What can hang from each mark:
z708: z985
z985: z2 z65 z399 z708
z2: z376 z985
z65: z985
z649: z376
z376: z2 z399 z649

Each row was made from one small tree. Brackets hold a mark, then the marks that hang from it, in the order of their numbers. Every link used is in the known rows. Write each row's tree.
Known rows:
{z2 {z376 z399 z649}}: [ 37 -13  -7 -34   6  18 -23  50  -4  14  -9  -3  13  33 -45 -28  38  -1
  -2  27 -29]
{z708 z985}: [ -2   1  -1   9  -7 -14  17   7   0  24 -22  19   3  -4  10   1  24  42
  16 -12  -6]
{z708 {z985 {z2 z376}}}: [  2 -22  31  14 -18  22   3   3 -16  44 -30  15  10   9  27  -9  16   2
  -3 -13   6]
{z65 {z985 {z2 z376} z399 z708}}: [-44  -9  32   7 -24 -19   5  -5  44  11  -6   2  -8 -13  -2  -6  11 -40
 -18  -9  -8]
{z985 z2 z65 z399 z708}: [-61  29  24  47 -17  -7  20 -16 -11 -11 -10  24 -41  -9 -23  15 -25 -30
  16 -17  16]
{z2 {z376 z399} {z985 z708}}: [ 42  -5   8 -12 -24  10 -31  13  38   7  29  -4  17   4 -32 -12  48  27
 -15  30 -12]
{z985 z65}: [-22  22 -16  23  -1 -18  15  -1 -24  16   1   0 -12  23 -11   1  -4  14
  10   9 -14]
{z649 {z376 {z2 {z985 z65}} z399}}: [ 59  15 -13 -27  22  25 -24  10 -36 -16  21 -20  32 -10  20   1 -44   4
  -2  -5  21]
{z2 z376 {z985 z399}}: [ 18 -24   6   2  11  -2  10 -16  28   6  20  -7   2  21  -1 -18  13   6
 -23   8 -20]
{z649 {z376 {z2 z985}}}: [ 48 -25 -45 -26  39   1  -5  14 -11  10  30 -33  34  12  53  15  -8   3
 -28  -4   4]
{z985 {z2 z376}}: [ -8 -20   7  18   0  11  -4  23  -4  45  -8 -22  11  52   8  -5  23 -19
 -13   3  -6]
{z649 {z376 z2 z399}}: [ 60  -3 -13 -29  26   4 -29  73 -18   1   2 -30  28  20  -2  -4   0  13
   6  -7  -5]
{z649 {z376 z2}}: [ 30 -23 -35 -20  35  -7  -9  50 -23  19  12 -33  20  27  33  11  -3   7
 -20  -3 -10]
{z708 {z985 z2 z399}}: [-23  -1  34  32  -4   4  26  -7   5   0 -45  35 -11 -16  14   0 -14  -3
  35 -49  20]
{z376 z399}: [ 14  18  -5   2  -2  -8 -14  50  15   4 -12 -11  13  31 -40  -9  26  26
  30   0 -16]
{z985 {z2 z376} z65 z399 z708}: [-38   5  42  32 -29  10   6 -16 -13   6  -2  12 -36   4 -28  -2 -17 -37
  -8   0   5]
{z2 {z376 z399}}: [ 36  -1  15 -12 -10   7 -29  47  10  24  -1 -21  16  44 -43 -28  41  23
   3  17 -26]
{z985 z65 z708}: [-36  27  -7  25 -23 -21   7  -1  -9  13  15  10 -27   3 -31  13  10  14
   0  21 -17]
{z649 z376}: [ 24   0 -34  -3  23 -12   9  49 -12  39  29   3  15  35   1  -8   8   0
 -18  -8 -27]
{z708 {z985 z65 z399}}: [-21  22  32  26 -15  -5  31 -28 -24  -9 -28  42 -32 -29 -10  -8 -32  22
  27 -25  -5]
{z2 {z985 z65 z399 z708}}: [-29  25   1  24 -14 -16  22 -46  17 -24  24  26 -28 -26 -21   7 -15   6
   1   3   3]
{z65 z985}: [-30   4 -22   1   2 -46  12  12  37  17  -6 -14  17   9   9  -6  25   6
   2  -5 -26]

Write each row's tree:
[ 15  -2  -6   6  -6  11   3 -33 -19  25  29  -9  10  21   9 -13   0   5
 -30  29 -17]  {z2 z376 {z985 z65}}
[-37  23  46  40 -11  10  32 -33 -28  -4 -45  46 -26 -29  11  -1 -49  -9
  37 -52  28]  {z708 {z985 z2 z65 z399}}
[ 33 -15  27 -21 -12  46 -18  29 -22  14 -44  31  18 -11  -2 -25  17 -17
  15 -13  16]  {z708 {z985 {z2 {z376 z399 z649}}}}
[-50  25  19  43   2  -3  26 -18 -20  -9 -20   9 -27  16  -9   4 -42 -31
  25 -32  14]  {z985 z2 z65 z399}
[ 13  19   0 -12 -11   9 -29 -13  -5 -34   3 -20   0 -24  -4  20  -9  29
  10  17  23]  {z376 {z2 {z985 z65 z708}} z399}
[-33  20  22  35 -17   9  20 -17 -45  17 -35  30  -9 -15  25   7 -27  -4
  24 -32  25]  {z708 {z985 z2 z65}}
[-65  10  14  23 -13 -38  19  -6  54  -8 -14  10 -13 -25  -1   8   4 -33
   7 -30   5]  {z65 {z985 z2 z399 z708}}
[ -3  -2 -25  -3  18  -4  -2 -36 -24 -12   5 -35   6   6  42  24 -25  19
  -3  14  15]  {z376 {z2 {z985 z65}}}
[ 25  -2 -32 -13   9   4  -7 -11 -32  -3  44  -4   6 -25  34  25 -28  -2
 -34  16  15]  {z649 {z376 {z2 {z985 z65 z708}}}}
[-60  10  -4  16 -20 -39   7   6  38  12  -5   0   3 -12  15  19  25 -21
  -1 -12   4]  {z65 {z985 z2 z708}}
[-15   1 -10  17  -2 -23  18 -19  49 -16  26  11 -15 -10 -13  14  18  13
   1   2  -1]  {z2 {z985 z399 z708}}
[  4 -35 -33 -34  40  -3   8 -23  14 -38  -9 -17  -2  -7  34  19 -14  -6
   2   1   7]  {z376 {z2 {z985 z399}} z649}
[ 33  21  20  -4 -34  20 -25 -12   3  -2  26   7   6 -11 -37 -15  14  16
 -12  31  -4]  {z2 {z376 z399} {z985 z65 z708}}
[ 37   4 -13 -30   3  37 -16 -11 -22  -7  11   9  16   3 -23 -29  -2 -11
  -7  30  -8]  {z2 {z376 z399 z649} {z985 z65}}
[ 19 -13 -25 -44  24   8 -27  50 -13 -23 -34 -29  10  14  -8   8  14  13
  24  10   0]  {z376 z2 z399 z649}
[ -7 -29 -28 -31  21  -6   4 -21  24 -43   4  -5 -17 -29  17  28   1  -3
  -1  16  10]  {z376 {z2 {z985 z399 z708}} z649}
[ 26  -2 -15 -11  37   7  10 -24 -29 -20  21 -11   2 -16  34   3 -62 -18
 -15 -18  14]  {z649 {z376 {z2 {z985 z65 z399}}}}
[ -1  -7   4 -33  -2  11 -20  30  11   7 -27  -9  32   0  -3 -28  18 -48
   3  -3  -2]  {z65 {z985 {z2 {z376 z399 z649}}}}
[-44  28  14  31 -19 -25  20 -13   1 -14   7  21 -45  -6 -45   6  -9   5
  10   6 -14]  {z985 z65 z399 z708}
[  5   1  16   9   0   8  14 -43  -3  -4  19   2  -9   9  -7 -20 -23  -8
 -18  10 -13]  {z2 z376 {z985 z65 z399}}
[-15   3  61  29 -23  29  18 -32 -35  14 -39  34 -22 -14   7 -16 -38 -20
   9 -30  14]  {z708 {z985 {z2 z376} z65 z399}}
[ -1  22  41  16 -39  27 -29  20 -21  13  -3   2 -10   7 -42 -11   4 -20
   3  11  12]  {z985 {z2 {z376 z399}} z65 z708}
[ 37 -26 -20 -20  43  -1   4   5   3 -13  27 -19  15   0  43   7 -32  -2
 -16 -19   7]  {z649 {z376 {z2 {z985 z399}}}}
[-46  10   5   8 -13 -52  18   0  64 -11   4   8 -16 -28 -20  -3  20  -1
   4 -10 -24]  {z65 {z985 z399 z708}}
[ 12 -35 -34 -27  -4   3  -5  -7  17  16  33  10   4  -1  -2   2  45  -4
 -40  49 -21]  {z2 {z376 z649} {z985 z708}}
[ 24 -16 -30 -47   8  10 -34  15  15 -37   0 -14  10 -24   5  24  21  19
   6  25  18]  {z376 {z2 {z985 z708}} z399 z649}
[  2 -14 -24 -16 -13  13  -1 -32 -14   9  34  20 -10 -13 -10  -1  13 -15
 -43  49 -12]  {z2 {z376 z649} {z985 z65 z708}}
[  3 -21 -16  -4  27 -10   7 -22  24 -28  -4 -33   2   6  33  20 -11  22
   5  -9   9]  {z376 {z2 {z985 z399}}}
[ 35  -6 -12 -24  15   5 -28  12  16 -23  -9 -43  31  10  19  12  12  33
  17   1  13]  {z376 {z2 z985} z399}
